Every row comes from one small tree of marks. Brackets hold a mark, then the marks that hang from it, in alphabetical order. Every link used is in the known rows. Which tree was each row made from?
Known rows
(U (W T)): [ 20 -11 -15  -2   0   7  15  -3   2   3  -7   0   2  -4  13   3  10  17
 -14   5  -9   0 -18 -10 -24   8   1   1]
(H G Q W): [  6 -20 -14   6 -10  11  27   2  17   6 -18 -13   9 -18  -1   7   4  26
 -20   2 -21   5 -12 -16 -16  21   4  -1]
(W (T (U P))): [  5 -16  -7  15   2   9  10 -10  -4  -5   3  -4  -1   6  25   4   2  24
 -17  -3  -3   7  -7  -9 -19   2  12 -11]
(W (T (U (P F Q)))): [ 12 -19  -9  13   2  10   7 -10  -8 -10   3  -8   7   8  23   6  11  25
 -16  -6   7  11  -8 -14 -23  -1  12 -14]
(P F (Q D)): [ 26 -30 -17   6 -10   7  -2 -13   0 -13  -8  -3  15   2  11   4  14  19
 -21  -1  13  11 -11 -18 -26   0  -2 -13]
(Q (D G Y)): [  7 -38 -23   3 -16  11   8  -8  -4  -3 -21  13   0   5  17  -2 -12  14
 -18   5 -13  -9 -12  -5 -26  11  -9  -1]
(H (T U)): [  6 -22 -15   7   0   8  19  -2   5  -3  -2   0   1  -7  12   9   7  21
 -12  -1  -5  11  -4  -7 -13   2  14 -14]
(P (F (W T)) (Q (D Y))): [ 21 -26 -20  -1  -7  11  14  -9  -8  -3 -13   4  15   5  15   4  15  25
 -15  -6  12   2  -8 -16 -28  13  -4  -3]
(W (T (U (P F (Q (D G)))))): [  6 -28 -16  13   0  14   5  -7 -10 -11  -5  -2   0  11  27   1   3  27
 -18  -7  11   8 -12 -15 -21   2   9 -15]
(D G): [ 11 -27 -19   2  -7   7   8 -12  -5   1 -14  -3  -2  -2   7   2   0  12
 -14   2 -15   2 -17 -11 -29   5  -3  -4]
(P F (Q (D G Y))): [ 21 -39 -24   1 -15  11   3  -9 -10 -13 -19   2  15   5  12   4   8  14
 -16  -1   8   1 -13 -15 -33   5  -8  -9]
(P (F W) Q): [ 27 -21 -15  -6  -4   9  11 -16  -6  -1  -8 -11  15  -1   2  12  26  20
 -16  -8   7  11 -10 -18 -34   7  -2  -7]
(H (F (P Q)) G (T U) W): [  2 -26 -14  -1  -1   9  29   1  12   6 -13 -12   5 -24   2   3  15  26
 -21 -22  -7  22  -7 -20 -22   4  12 -14]
(H (W T)): [ 14  -6 -16   8  -6   2  17  -6   7   2  -6  -5   3 -10  11   2   6  23
 -13   2 -16   5 -13 -15 -19   8   1  -7]
(Y (Q D)): [ 14 -28 -14  14  -7   1  17 -11   6   2 -12   6   2  -4  12  -5  -4  26
 -24   7  -9   4  -6 -24 -17   0  -3  -3]
(U P (W T)): [ 13 -12  -9  -2   3  12  10  -5  -2   0  -5   0   3   6  23   5  10  15
 -23  -2  -7  -3 -15  -7 -24   1  -1   1]
(W (T U)): [  9 -16 -11  15   0   6  13  -8  -2  -3   2  -4  -1   1  19   4   2  26
 -11   1  -4   8 -10 -10 -19   6  13 -11]
(Q (D Y)): [ 12 -30 -16   7 -15   8   8  -9   2  -4 -13  13   5   3  17   1  -8  16
 -21   7 -11  -7  -7  -4 -22   9  -7  -2]
(H (F W) G T): [  7 -18 -12  -5  -4   4  37  -1  12  11 -15  -6   3 -22  -3   1  16  24
 -14 -10 -15  11 -10  -7 -19  12   9   5]
(D G Q Y): [  3 -37 -19  -4 -20  10  16  -4 -17  -3 -31   7  11   3  14  -1  -8  11
  -8   7 -30 -26 -17 -13 -33  10 -11   1]
(U (P Q)): [ 13 -24  -4   9  -2   9   1 -17  -3  -4   0  -6   9   9  18  10  12  11
 -26  -4  -5   4  -6 -15 -30 -10   0  -9]
(P (F W) (Q D)): [ 23 -27 -18  -4  -6  11   6 -15  -2  -3 -12  -2  11   3   8   7  18  24
 -23  -8  14  10  -9 -19 -28   9  -5  -8]
(U (P F)): [ 18 -17  -5   3  -5   8   1 -16  -5 -11  -5  -6  13   5  12   6  13  13
 -27  -4  -3   7  -8  -4 -25  -2  -3  -7]
(T (U (P Q) W)): [  9 -27  -7  -5   0  20   7 -10  -4  -6  -4  -6   3   8  20  15  10  16
 -23  -8   0   5 -10 -15 -31   0   3 -14]
(H Q): [  9 -24  -6   8 -10   4  13 -10   4   3  -6  -7  11  -7   4   6   4  18
 -22   3 -15  -1  -9 -12 -20   8   3  -3]
(Y (D G Q)): [  8 -32 -11   1  -9   6   5  -5   1  -7 -20   6   0   5  15  -3 -11  24
 -16  12 -16  -7 -20 -24 -15   0 -11   3]
(U (P (F (W T)) (Q (D Y)))): [ 13 -26 -12   1  -4  14   8 -13 -10  -5  -9   2  13  13  22   6  13  20
 -25 -11   8   0  -4 -11 -27   4  -5  -4]

Which tree is each row?
[ 12 -19  -5  -6 -10   6  27 -12   8  10 -16 -11   3 -17  -5   1  11  22
 -19  -7 -18   9 -14 -10 -30  16   1   5]
(H (F W) G)
[  1 -17 -11   9  -8   7  24  -1   7   3  -9 -11   6 -12  10   5   2  30
 -16  -3 -13   2 -11 -19 -14  16   9 -11]
(H Q (W (T U)))
[ 24 -22 -10 -11  -2  15   2 -10  -6  -9  -9  -8  16   6  14  11  24   9
 -25  -7   5   3 -15 -13 -34  -3  -6  -6]
(U (P F Q) W)
[ 18 -12 -14  -3  -1  10  16 -12  -5  -2  -7  -8   7  -2   7   6  16  28
 -13  -7   4  11 -10  -9 -24  16   4  -5]
(P (F (W (T U))))
[ 14 -23  -9  -5   9  13   9 -23  -4  20  -3  -2   2   3   8  11  16  18
 -30 -18   0  11   1 -19 -37   4  -5   0]
(F (P Q) W)
[  4 -26 -13   2  12  17  10 -17  -5  16  -1   4  -5   8  21   5   7  31
 -29 -20  13  13   2 -21 -28   9   4  -5]
(F (P (Q D)) (W (T U)))
[  6 -18  -6 -10   1   0  25 -13   2  16  -8   0   4 -16   0  -1  18  18
 -25 -21 -10   9  -3  -9 -26   2   1   1]
(H (F P W) T)
[ -7 -29  -1  -2  -6   7  20 -14   1  15 -11  -2   2  -9   9  -7   1  32
 -35 -22  -1   3  -6 -17 -22  15   3  -1]
(H (F P (W (T U))) (Q D))
[  3 -21 -12   3   4  15  16 -13  -3   6  -3   0  -4   9  23   7   6  30
 -21 -11   4   5  -4 -16 -22  11   5  -7]
(F (W (T (U (P (Q D))))))
[  7 -35 -17  -8   3  17   9 -19  -9  19 -14   9  -1   8  14   6   4  18
 -30 -17   0   1  -1 -18 -37  10 -10   3]
(F (P (Q (D G Y))) W)
[ 13 -30 -12  -7  -3  22   2  -9  -4 -14  -9  -4   6   9  20  12  11  19
 -27  -9  12   7 -11 -14 -27   3   1 -16]
(T (U (P F (Q D)) W))
[ -7 -28  -8   8   0  11  22   0   4  -2  -4  -4   8  -4  15  10   6  23
 -22  -7  -5   3  -1  -9  -9   3  17 -11]
(H Q (T (U P)))
[ 18 -29 -25  -2  -3  13   9 -10  -9  -2 -16  -1   6   4  13   2  14  27
 -16  -9  16   8 -14 -21 -27  10  -2  -6]
(P (F (W T)) (Q (D G)))
[-11 -44 -22   5  -9  14  25   7   1  -1 -19   9   3  -4  17   3  -9  24
 -16  -3  -6  -7  -4  -9  -9  14  10  -8]
(H (Q (D G Y)) (T U))
[ 13 -31 -14   8  -2   0  18  -7   4   2 -16   5  -4  -2  10  -5  -9  28
 -17  12 -15   5 -14 -33 -15  -5  -9   6]
(Y (D G) Q)
[ 14 -22 -11   3  -1  13   4 -15  -6  -5  -6  -2  10  12  21   5  16  23
 -28 -12  12   6  -6 -15 -25   1  -2  -6]
(U (P (F (W T)) (Q D)))
[  5 -35 -14  -3  -2  21   4 -15 -10  -9 -11  -5   1  11  19  10   7  23
 -25 -15  10   8  -7 -15 -29   6   2 -16]
(T (U (P (F W) (Q (D G)))))
[ 11 -27 -16   0  -1  15   4 -14 -11  -5 -11  -2   6  13  21   3  13  22
 -25 -13  12   4 -10 -16 -27   2  -3  -6]
(U (P (F (W T)) (Q (D G))))
[ 12 -10 -11   5 -14  -1  28  -1  13   3 -15 -14   5 -24   1  -6   8  26
 -14  -4 -21  11 -20 -15 -22  12   4  -2]
(H F G (W T))
[  9 -36 -21   3 -13   5  25  -7 -12   5 -24   6   5  -3   9  -1  -6  13
  -9   6 -26 -11 -11 -17 -34   6  -9   4]
(D G (Y Q))
[ 17 -23  -8  -7   0  15   5 -10  -2  -2  -6  -4   8   7  18  12  16   9
 -26  -5  -4  -1 -12 -15 -34  -5  -5  -4]
(U (P Q) W)
[  1 -29 -15  15   0  14   6  -8  -8  -6  -3   0  -4  11  30   2  -1  26
 -18  -6   5   6 -10 -16 -21   1  10 -13]
(W (T (U (P (Q (D G))))))
